What can hang from each mark
K_47: K_919 K_981
K_289: K_919 K_981
K_981: K_47 K_289 K_292 K_302
K_919: K_47 K_277
K_580: K_919
K_292: K_981
K_37: K_919 K_981
K_277: K_919

Each row was made from one small tree. The marks that hang from a mark follow it in brackets, in the order of their numbers. Every link used is in the known rows. Write each row's tree.
Known rows
K_289[K_981[K_47]]: [-19   5   2 -12  -2  -1 -13  12  -8   3   4  -7   1  -4   9  12  -6 -11
 -14  10]
K_47[K_919 K_981]: [  4  -3 -10 -18   5  -9  -5  27 -18   6   2 -10 -12 -15  29  13  -6  -3
   7  27]
K_289[K_919[K_47 K_277] K_981[K_292 K_302]]: [-23   8  -7  12  12  -7  -1  -4 -12  14  -3 -44  -9 -19  20   4  18  -2
 -15  37]
K_277[K_919[K_47[K_981[K_289 K_302]]]]: [ 10  -6 -24   6  17 -11  -8  15  -5   2 -16 -18  -2   4  27  19  15   1
  -4  30]
K_981[K_289[K_919[K_47 K_277]] K_302]: [ -3  15 -29  15  15 -10   1   9  -1   8   1 -36   3   6  23 -13  11  11
  -5  29]
K_37[K_919 K_981[K_47]]: [  0  18   3 -15   3   5 -15   6  -1 -29  14 -13  -3   5  16  -5   3 -11
 -12  24]
K_292[K_981[K_289[K_919] K_302]]: [  8  15  -9  -7  26 -13   2  13   2   0   4 -15  -1  -5  11  -8   1 -10
  -1  36]
K_289[K_919[K_277]]: [-11   8   2   6  13  -6  -8  16 -11   8  11 -17  -3  -4  33 -11  -9  10
 -10  14]
K_277[K_919[K_47[K_981[K_292]]]]: [  3 -11  -8  11  15   0 -11   9  -7   1 -20 -10  -6  -1  24  29  13  -2
   0  25]
K_292[K_981[K_47 K_302]]: [ -7   7 -10   3  11  -6   0  14 -14 -18   5  -9  -4  -2  13  12  14 -19
  -5  30]
K_37[K_981]: [  1  25  12  -9  16   5  -4  20  -7  -9  -1  -6  -8  -9  15  -1  -1 -14
  -9   9]
K_919[K_47[K_981[K_289 K_292]]]: [  6   9 -24   7   8   2   6  11  17  12 -15 -22  -1  -3  14  17  11   3
  17  21]
K_580[K_919[K_47]]: [-10  -3 -13   5  14 -20 -24  17  -9 -14  -6   1  -7   2  33  10  -5  -1
  -1  13]
K_292[K_981[K_47]]: [ -6   2  -4   3  11   0  -9  11  -4 -14  10  -3  -1  -2  15  10  -3 -13
  -1  21]
K_580[K_919[K_47[K_981[K_289 K_292 K_302]] K_277]]: [ -5   7 -22  15  15 -24   9  14   6   1   2 -30 -16 -11  27   7  25  11
  22  44]
K_37[K_981[K_47 K_289[K_919[K_277]] K_292 K_302]]: [ -3  36  -6   0  15  14  20   0   2   1  10 -38   3   1  -9 -16  30  -1
   4  45]
K_289[K_919[K_47[K_981[K_302]]]]: [ -4  -1 -28  -6  18  -9  -8  16 -23   3  -8 -22   4   0  43  13  13   2
 -17  25]
K_981[K_47 K_289 K_292 K_302]: [ -2  26 -18   2   1  11  24   8   9  -1 -12 -14   7  14 -21   4  29  -7
  14  26]
K_919[K_47[K_981] K_277]: [ -9  -3 -20  24   5 -11  -4  17  -4   7   6 -31 -11 -13  48  12   7  12
   3  19]
K_580[K_919[K_277]]: [-15   4   7   9  13 -25 -10  22  -6  -8  13  -4 -16  -9  32  -4  -5   7
   8  16]

Write each row's tree
[ -5   3 -19  17   0 -14   4   4   3 -11   1 -39 -19 -12  35  10  27   6
   4  38] : K_37[K_919[K_47[K_981[K_292 K_302]] K_277]]
[-11   0 -14  11   7 -10  -2  11 -22 -13  19 -29 -14 -13  18   4  10  -9
   3  50] : K_292[K_981[K_47[K_919[K_277]] K_302]]
[  7   4 -29   4   9  -6  -5  19  11   9  -7 -19   2   1  28  13   1   5
   7  15] : K_919[K_47[K_981[K_289]]]
[-27   1   3  -4   4  -4 -15   4 -13  13  24 -27   3  -7  25  -5  -8   5
 -19  24] : K_289[K_919[K_277] K_981[K_47]]
[  2   9 -22  -8  -3   6  -8  13   1   2   8 -13   8  14  -2  -3 -12   2
  11  27] : K_981[K_47[K_919] K_289]
[ -8  -4 -20  12  14 -10 -11  13 -13  12   9 -33  -1  -7  52   2   1  17
  -9  25] : K_289[K_919[K_47[K_981] K_277]]
[ -3  20 -24  20  15  -1  14   0   7  11  -9 -39   1   2   6  -8  24   8
   7  37] : K_981[K_289[K_919[K_47 K_277]] K_292 K_302]
[-10   1 -25  23   6 -15   5  19 -13   2   1 -36 -13 -13  46  13  23   8
  -1  26] : K_919[K_47[K_981[K_302]] K_277]
[-22   3   0  12  12  -3 -12  -5  -3  19   2 -38  -6 -17  21   3   0   4
 -10  29] : K_289[K_919[K_47 K_277] K_981[K_292]]
[ -9   6  -9  -2  -4  15   1   6 -12  -4  -4  -9  -1   4  -6  11   5  -7
  11  29] : K_981[K_47[K_919] K_292]
[ -6  20 -22  12  -4   7  22   4   1   4   4 -36  -4   2 -15  -5  23   2
  24  49] : K_981[K_47[K_919[K_277]] K_289 K_292 K_302]
[ -3  16  -3 -15   7  13 -12  13 -20 -13  10 -15  -4  -2   9   1  -1 -12
  -5  29] : K_37[K_981[K_47[K_919]]]
[  5   8 -21  -3   5 -18  16  25  -6  15  13 -37 -17 -18  22  -4  10   8
  17  47] : K_47[K_919[K_277] K_981[K_289 K_302]]
[ -1  16  -6   5  13  -5   0  13  10  15  11 -21   3   3  17 -21 -12  15
   3  17] : K_981[K_289[K_919[K_277]]]
[-27   7   9   0   4   5  -4  -4  -6  16  15 -29   0 -10   8   0   3   2
  -8  31] : K_289[K_919[K_277] K_981[K_47 K_292]]
[  7  21 -12  -9   9  -5  30  21  11  11 -14 -16  -6  -9  -1  11  26  -5
  19  28] : K_47[K_981[K_289 K_292 K_302]]
[-22  14  11  -2  12  -9   7   4 -11  16   2 -32 -12 -21  10  -2  15  -4
 -11  35] : K_289[K_919[K_277] K_981[K_292 K_302]]
[  9  38  -1 -11  18   0  12  20   3  -5  -4 -17  -5  -4  -1  -9  14 -14
  -1  21] : K_37[K_981[K_289 K_302]]
[  6  27  17 -12  10   6  -2   2  10 -21  -2 -14 -15 -10   4  -2   8 -15
  -1  25] : K_37[K_919 K_981[K_292]]
[  5  12 -31   6  10  -4  15  13   9   7 -20 -27  -2  -3  12  18  27  -2
  13  29] : K_919[K_47[K_981[K_289 K_292 K_302]]]
[ -4  -1 -23  16   0 -22  -6  11  -3 -13   8 -38 -18 -10  48   6  18   8
  -4  34] : K_37[K_919[K_47[K_981[K_302]] K_277]]
[ -3  -5 -19  16   0 -18 -13   9   4  -9  11 -33 -15  -9  50   5   3  12
  -1  27] : K_37[K_919[K_47[K_981] K_277]]
[  3 -15 -14   8  15  -6 -20  15 -13  -2 -14  -9  -3   1  38  26   3   1
  -9  19] : K_277[K_919[K_47[K_981]]]
[ 11   8 -24 -20   7 -14  11  27  -9  11  -1 -22  -8 -11  14   4   8  -3
  13  40] : K_47[K_919 K_981[K_289 K_302]]
[ -3  21 -13   4  15 -11  12  16   0  11   6 -27   1   2  15 -18   8   9
  -2  27] : K_981[K_289[K_919[K_277]] K_302]
[ 12  -4 -15   9  17   0  -7   8   9   8 -18 -14  -2   3  14  21  10   3
   9  28] : K_277[K_919[K_47[K_981[K_289 K_292]]]]
